Each row was made from one small tree. Brackets hold a mark, then the marks that hang from it, in alphabetical order. Every link used is in the known rows. Write each row's tree.
Known rows:
{zegus {fiku vusun zigog} {mele {tovup nilu}}}: [-2.62 -2.10 -0.26 -0.23  1.15  1.28 -1.03 -2.14  0.72  0.36 -1.58  0.67
  1.25  0.17  0.44 -0.90  0.88  2.24  2.71  0.01 -1.60 -1.12  0.97 -0.47
 -0.85]
{vadud {vusun fiku} zigog}: [-0.40  1.57  0.12 -0.73 -0.14  0.37  2.66  0.22 -1.51 -0.72 -0.45  0.00
 -0.63 -0.22 -1.43 -1.27 -3.14 -2.66  0.79 -0.39 -0.96 -1.78  0.50  0.06
 -1.03]
{nilu mele}: [-0.93 -0.76  0.77 -0.59 -0.27  0.25  3.18 -1.71  0.12 -1.26 -0.42 -0.15
 -1.36  0.06 -0.40 -0.20  0.31 -1.69 -1.52 -1.53 -0.82 -2.12  0.31  1.58
 -0.06]
{mele {tovup nilu} {zegus {fiku vusun zigog}}}: [-3.43 -1.85 -1.06 -0.21 -2.08  0.78 -2.58 -1.01  0.94 -0.22 -2.62  0.33
 -0.65  0.05  1.28 -0.81  0.63  2.91  2.05 -1.32 -1.46 -0.73  0.43  0.58
 -1.16]
{fiku zigog}: [-1.91 -0.86  0.04  0.10 -1.71  0.86  1.90 -0.97  0.91 -0.56 -0.33  0.48
 -0.66  0.74 -0.21 -0.53 -0.16 -0.18 -2.06  0.79 -0.56 -1.68  0.27  0.42
 -0.50]
{tovup {mele {zegus {fiku {zigog {vadud vusun}}}}} nilu}: [-2.16 -1.15  0.11 -0.84 -4.17  0.83 -0.93 -0.22 -0.49  0.11 -0.76  0.39
 -0.01 -1.54 -0.59 -1.13 -2.41  0.12  1.86 -0.34 -1.69 -2.10 -0.68  1.86
 -0.70]
{nunip {nilu {mele zegus} tovup}}: [-1.41 -0.60  0.95 -0.52 -3.32  0.10  0.82 -1.13 -0.76 -1.60 -0.32 -1.11
 -1.12  1.57  1.84 -0.62  0.51 -0.74 -1.51 -3.91 -0.82 -2.31 -1.01 -0.32
 -0.41]
{mele tovup {zegus {fiku vusun zigog}}}: [-3.49 -1.53 -0.53 -1.08 -1.46  0.91 -1.89 -0.87  2.17 -0.09 -2.72  0.47
  0.03  0.05  0.68 -0.72  0.14  2.99 -0.40 -0.37 -1.23 -1.22  0.68 -0.83
 -0.85]
{zegus {fiku zigog} {mele tovup}}: [-1.88 -1.97  0.63 -1.74  1.23  1.25 -1.80 -1.49  1.67 -0.14 -1.22  0.76
  1.91  0.28  0.34 -0.56 -1.24  1.76 -2.43  1.02 -2.65 -1.91  0.89 -0.70
 -0.66]
{vusun vadud}: [ 0.60  0.67  0.14 -0.13  1.19  0.46  0.51 -1.08  0.27 -0.07 -0.59  0.38
 -1.43  0.96 -1.89 -0.83 -0.79 -0.91 -3.00  0.73 -0.68 -1.46  0.65  1.44
 -0.58]
{vadud zigog}: [ 0.12  1.02  0.42 -0.39  0.30  0.45  1.66 -0.41 -1.02 -0.59 -0.79  0.39
 -1.87 -0.39 -1.87 -0.70 -1.34 -0.29 -1.69 -1.28 -0.78 -1.52  0.29  0.31
 -0.31]
{nunip {nilu {mele tovup {zegus {fiku zigog}}}}}: [-3.35 -2.20  0.42 -0.93 -3.58  0.26  0.01 -0.10  1.46 -1.53 -1.73 -0.02
 -0.34  0.61  2.61 -0.20  0.01  2.11 -2.22 -3.27 -3.17 -2.06  0.37  0.02
 -1.13]
{mele {tovup nilu} {zegus {fiku {vusun vadud} zigog}}}: [-2.21 -1.26 -1.34  0.43 -0.47  0.49 -1.92 -0.47  1.37  0.29 -3.13  0.58
 -0.92  0.50  0.59 -1.09  0.49  3.29  1.28 -0.80 -1.19 -0.54  0.89  0.90
 -1.28]
{nilu {mele tovup {zegus {fiku vusun {zigog vadud}}}}}: [-2.94 -1.61  0.29 -1.09 -2.64  0.50  2.39 -2.33  3.03 -0.57 -2.71  0.04
  0.56 -1.64  0.20 -0.91  1.36  3.02 -0.37 -1.28 -1.20 -1.99  0.86 -0.01
  0.00]
{vusun {fiku {zegus mele}}}: [-1.19 -0.80  0.94 -2.23 -0.53  1.25  2.11 -0.90  0.50  0.05  0.62  0.77
  3.06  2.16 -0.51 -0.99 -0.30 -1.36  0.54  2.57 -1.21 -2.13 -0.01 -1.76
 -0.33]
{fiku {vusun vadud} zigog}: [-1.32  0.11 -0.62  1.26  0.37  0.73  3.88 -0.85  1.64  0.53 -1.40  0.66
 -0.90  1.16 -1.53 -1.10  1.49  0.54 -0.26  1.17  0.87 -1.16  1.27 -0.14
 -0.65]
{vadud {vusun {fiku {zegus {mele tovup}}}} zigog}: [-0.42 -0.44  0.88 -2.07 -0.50  0.45  2.53 -0.17 -0.71  0.11 -1.19  0.53
  1.63  0.74 -0.74 -1.54 -2.35 -0.68  2.00 -0.38 -1.50 -2.22  0.74 -1.13
 -0.89]
{tovup {mele {zegus {fiku {vusun vadud}}}} nilu}: [-0.85 -0.07 -0.75 -0.15  0.33  0.87 -2.07  0.65 -0.57  1.03 -1.97  0.46
 -0.68  0.41 -1.67 -0.99 -0.88  0.50  3.38 -0.31 -0.60 -1.02  0.17  0.82
 -0.91]
{lesaz {nilu {mele zegus} tovup} tenus}: [-1.39 -0.43  0.70 -1.43 -0.59 -0.50 -1.45 -0.81 -1.09 -2.51 -1.03 -1.57
 -0.40  2.86  1.83 -0.06  0.69 -2.13 -1.07 -2.38  0.09 -3.17 -1.56 -0.02
  0.16]
{lesaz {nilu {tovup {mele zegus}}} nunip tenus}: [-1.21 -0.08  0.38 -0.25 -0.47 -0.04 -4.20  0.10 -2.15 -1.28 -0.82 -1.75
  0.08  4.71  0.61 -0.15 -2.19 -1.72  0.79 -0.66  0.83 -3.33 -2.14  0.75
 -0.22]
{nunip {nilu tovup}}: [-0.72  0.15  0.60  0.16 -1.91  0.56 -0.62 -1.88 -0.96 -1.03  1.01 -0.74
 -0.98  1.65  0.12 -1.05 -0.01 -1.03 -2.46 -1.28 -0.96 -1.84 -0.67 -0.43
 -0.85]
{nilu {mele {zegus {fiku {zigog vadud}}}} tovup}: [-1.94 -1.18  0.60 -1.57 -2.29  0.35  2.41 -2.40  2.21 -1.62 -1.01 -0.46
  1.55 -1.48  0.71 -0.89  0.22  1.22 -3.71 -0.67 -1.50 -2.60 -0.96 -0.97
  0.55]
{nilu {mele tovup {zegus fiku}}}: [-1.80 -1.55  0.56 -2.28 -0.72  0.22 -1.86 -1.25  1.04 -1.38 -2.29 -0.17
 -0.50 -0.58  1.06 -0.14 -1.01  0.94 -2.14 -2.62 -2.83 -1.96  0.33  1.49
 -0.42]
{lesaz tenus}: [-0.29  0.01  0.40 -0.73 -0.31  0.37 -1.92 -0.66 -0.05 -1.37 -0.14 -0.25
 -0.67  1.25 -1.12 -0.48  0.24 -2.07 -1.76  0.37 -0.84 -2.11 -0.05  1.01
 -0.39]
{zegus mele}: [-0.58 -0.12  1.22 -1.44  1.22  1.23 -0.72 -1.70 -0.40  0.11  0.05  0.53
  0.48  1.08 -0.72 -0.52 -0.92 -1.12 -1.10  0.49 -0.89 -1.95  0.30 -0.27
 -0.18]
{nilu {mele {zegus {fiku zigog}}} tovup}: [-2.76 -1.82  0.12 -1.37 -1.30  0.39  1.62 -1.04  1.52 -1.72 -1.43 -0.35
  0.77 -0.17  2.00 -0.40 -0.06  0.50 -3.01 -1.47 -1.42 -2.43 -0.85 -1.16
  0.07]
{vusun {fiku {zegus mele}} {vadud zigog}}: [ 1.09  0.97  0.71 -1.47  1.76  0.61  4.62  0.81  0.11  0.50 -0.72  1.11
  2.31  1.66 -2.09 -1.42 -1.09 -0.21  0.02  1.71 -0.73 -1.70  0.60 -2.08
 -0.34]

Which tree is each row?
[-2.39  0.04 -0.85 -0.51  0.28  0.92  0.50  0.30  2.19  0.45 -2.33  1.03
  0.04  0.39 -0.52 -0.84  0.35  1.83 -1.20  0.85 -0.49 -1.29  0.57 -1.36
 -0.66] -> {mele {zegus {fiku {vusun vadud} zigog}}}
[-0.85 -0.32  0.56  0.54 -3.10  0.25 -3.83  0.83 -1.74 -1.23 -0.28 -1.69
  0.00  4.13  0.60 -0.60 -1.71 -1.17  0.44 -1.98 -0.24 -3.01 -1.74  0.59
 -0.74] -> {lesaz {nunip {nilu {tovup {mele zegus}}}} tenus}
[-2.02 -0.98  0.64 -0.73 -0.29 -0.70 -2.61 -0.75 -0.83 -2.37 -2.41 -1.51
 -1.40  3.93  2.13  0.53 -0.58 -0.61  0.24 -3.37 -0.45 -3.04 -0.66  2.94
 -0.39] -> {lesaz {nilu {mele tovup zegus}} nunip tenus}
[-1.51 -0.47  0.42 -1.93 -1.14  1.08 -3.37  0.69 -0.17  0.14 -0.94  0.38
  0.16  0.06 -0.90 -0.32 -2.69 -0.26 -0.99  0.07 -1.85 -2.08 -0.44 -0.04
 -0.56] -> {tovup {mele {zegus fiku}}}
[-0.94  0.33 -0.51  0.42 -0.22  0.67  3.47  0.04  1.66 -0.34 -0.54  0.34
  1.26  1.83 -0.54 -1.16 -1.09 -0.64 -1.82  3.14 -0.73 -1.32  1.01  0.24
 -1.11] -> {vusun {fiku zigog} vadud}
[-1.55 -1.19  1.09 -2.11 -0.38  0.96 -0.89 -2.75  1.59 -0.05 -0.72  0.62
  1.89 -1.50 -0.73 -1.25 -2.01  1.03 -1.76  0.81 -2.58 -2.45  0.80  0.04
 -0.45] -> {zegus {fiku {zigog {vadud vusun}}} {mele tovup}}
[-3.26 -1.54 -0.85  0.20 -2.59  1.21 -0.65  0.56  0.09  0.54 -1.73  0.52
  0.15  0.10 -0.01 -0.68 -0.18  1.24  4.07 -0.38 -0.51 -1.25 -0.19 -0.30
 -0.86] -> {tovup {mele {zegus {fiku vusun zigog}}} nilu}
[-1.39 -0.92 -0.08 -1.12 -1.79  0.96 -4.30  0.47 -1.40 -0.01 -0.91  0.27
 -0.53 -0.06 -0.32 -0.42 -2.22 -0.23  1.63 -0.80 -2.15 -1.39 -0.85  1.63
 -0.84] -> {tovup {mele {zegus fiku}} nilu}
[-0.67 -0.59  0.36 -0.82 -2.39  0.72 -2.22 -0.32 -1.01  0.02 -0.72 -0.62
 -0.33  1.09 -0.29 -0.87 -2.16 -0.72 -0.55 -0.64  0.03 -2.16 -0.98 -0.29
 -0.23] -> {nilu {tovup {mele zegus}}}
[-2.28 -1.11  0.61 -1.79 -2.72  0.14  2.58 -2.29  1.37 -1.59 -1.03 -0.51
  0.97 -1.85  0.70 -1.10 -0.74 -0.33 -2.48 -1.77 -1.23 -2.98 -0.89 -0.52
  0.19] -> {nilu {mele {zegus {fiku {zigog {vadud vusun}}}}} tovup}
[-0.13 -1.50 -0.02  0.04  1.13  0.57  0.75 -1.89  0.03  1.22 -1.72  0.80
 -0.02  1.99 -1.01 -1.39  2.20  1.69  3.72 -0.30 -0.06 -1.08  1.04  0.46
 -0.64] -> {fiku {vusun vadud} {zegus {mele {tovup nilu}}}}
[-1.87 -1.23  0.16 -1.47 -0.83  0.35 -0.97 -0.89 -0.61 -1.52 -1.47 -0.03
 -1.07 -0.62  1.17 -0.05 -0.26 -0.50  0.30 -2.91 -2.36 -1.68 -0.53  1.82
 -0.45] -> {tovup {nilu {mele {zegus fiku}}}}
[ 0.51  1.86 -0.40 -0.22  4.01  0.49  2.14 -0.17  0.38  0.30 -1.85  0.76
 -0.89 -0.98 -3.44 -1.17 -0.47  0.91 -0.90 -0.18 -0.56 -1.12  1.08 -1.04
 -0.50] -> {zegus {fiku {vusun {vadud zigog}}}}
[-0.65 -0.64  0.81  1.03 -0.70 -0.34  1.68 -1.46 -0.90 -2.84  0.17 -1.98
 -0.44  3.19  1.13 -0.33  0.75 -2.26 -0.83 -3.09 -0.49 -3.19 -1.08  1.52
 -0.41] -> {lesaz {nunip {nilu mele tovup}} tenus}
[-2.55 -0.22  0.40 -2.05 -2.92  0.82 -0.67 -1.13  1.27 -0.52 -0.82  0.60
  0.13 -1.61 -0.43 -1.06 -1.68  0.48 -2.38  0.25 -1.70 -2.22 -0.30  0.25
 -0.46] -> {mele {zegus {fiku {zigog {vadud vusun}}}}}
[-1.59 -1.33 -0.30 -1.55 -1.38  0.46 -6.04 -1.22 -0.47 -0.75 -1.82  0.06
 -1.22 -0.10  0.96 -0.57 -1.52  1.74 -0.38 -1.86 -3.10 -1.00 -0.22  2.30
 -1.13] -> {mele {tovup nilu} {zegus fiku}}
[-1.54 -1.22  0.25 -0.48 -2.27  0.19  0.54 -0.93 -1.26 -1.26 -1.49 -0.16
 -2.26  0.50  1.33 -0.12  0.32 -0.90  1.22 -3.48 -0.87 -1.63 -0.47  2.46
 -0.35] -> {tovup {nilu {mele zegus}}}
[-1.29 -1.39 -0.48  0.23  2.51  1.00 -0.33 -1.48  1.20  0.75 -2.14  0.87
  1.12  0.61 -0.30 -1.18  0.66  2.53  1.78  0.54 -1.41 -0.88  1.44 -0.08
 -1.00] -> {zegus {fiku {vusun vadud} zigog} {mele {tovup nilu}}}
[-1.47 -1.52  0.67 -1.29 -2.15 -0.01 -0.42 -1.18  0.38 -1.08 -2.40 -0.39
 -1.70  0.49  1.25 -0.24 -0.49  0.51 -1.32 -3.18 -1.31 -1.99  0.45  2.08
 -0.36] -> {nilu {mele tovup zegus}}
[-0.39 -1.43  0.72 -0.67  0.13  0.87 -3.18 -2.29 -1.26 -0.06 -0.90  0.15
 -0.25  1.10  0.30 -0.76 -0.77  0.43  1.32 -1.07 -1.84 -1.29  0.57  1.94
 -0.78] -> {zegus {mele {tovup nilu}}}
[-1.52 -1.05  0.14 -0.26  0.79  1.10  5.56 -0.63  1.97  1.35 -1.12  1.50
  1.49  2.12 -1.22 -1.13  2.62  1.14  1.18  1.82  0.98 -1.92  0.93 -2.33
 -0.05] -> {fiku {vusun vadud} {zegus mele} zigog}
[-0.01  0.04 -0.16 -0.84 -0.27  0.44  3.32 -0.29  1.18 -0.16  0.03  0.57
  0.94  2.04 -1.41 -1.29 -0.07 -1.23 -1.01  2.79 -0.89 -1.51  0.41  0.25
 -0.70] -> {vusun {fiku zegus} vadud}
[ 0.61  0.75  0.49 -0.61  2.93  0.70  5.10 -0.07  0.13  1.30 -1.57  1.40
  0.06  1.02 -2.94 -1.31  1.31  0.99  1.46 -0.17  0.82 -1.67  0.83 -2.71
  0.14] -> {fiku {vusun {vadud zigog}} {zegus mele}}
[ 0.84  2.05 -0.23  0.76  2.79  0.38  3.69 -0.21 -0.19  0.56 -1.81  0.58
 -2.07 -0.05 -3.30 -1.25  0.12  0.49  0.02 -0.80  0.86 -1.09  1.18 -0.37
 -0.35] -> {fiku {vusun {vadud zigog}}}
[-2.75 -1.21 -0.55 -0.27 -3.22  0.82 -1.79 -2.37  1.62 -0.07 -2.15  0.24
 -0.04 -1.25  0.03 -1.31  0.87  3.67  1.50 -0.54 -1.40 -0.86  0.38  0.91
 -0.69] -> {mele {tovup nilu} {zegus {fiku vusun {zigog vadud}}}}
[-2.82 -1.44  0.41 -1.73 -1.76  1.13  4.57 -0.20  0.86  0.07  0.37  1.00
  3.01  2.01  0.43 -1.17 -0.64 -1.94  1.73  2.17 -0.73 -2.60  0.16 -1.88
 -0.72] -> {vadud {vusun {fiku {zegus mele} zigog}}}
[-1.61 -0.46  0.06 -1.63 -2.07  0.51  2.83 -0.79 -0.04 -0.57  0.54  0.34
  0.51  1.24 -0.71 -1.22 -0.87 -2.99  1.07  1.26 -1.04 -2.09 -0.04  0.20
 -0.94] -> {vadud {vusun {fiku zegus}}}
[ 0.45  0.98 -0.22  0.26  1.26  0.20  5.41  0.03  0.36  0.69 -1.65  1.04
 -1.74  0.51 -3.25 -1.35  1.64  1.01  0.49 -0.58  0.83 -1.37  0.70 -1.14
 -0.20] -> {fiku {vusun {vadud zigog}} zegus}
[-0.60 -1.25  0.90 -1.65 -2.62  0.57  0.74 -2.83 -0.42  0.09  0.16  0.14
  2.35  0.50 -0.68 -1.90 -0.80 -0.71  3.72  0.91 -1.84 -1.93  0.27  1.53
 -0.78] -> {zigog {vadud {vusun {fiku {zegus {mele {tovup nilu}}}}}}}
[-1.97 -0.26  0.81 -1.19  0.99  1.62  2.24 -2.68  2.27  0.65 -0.28  0.99
  2.73 -0.92 -1.80 -1.18  0.91  1.42 -0.28  2.30 -0.77 -2.00  0.69 -2.41
  0.24] -> {zegus {fiku vusun {zigog vadud}} mele}
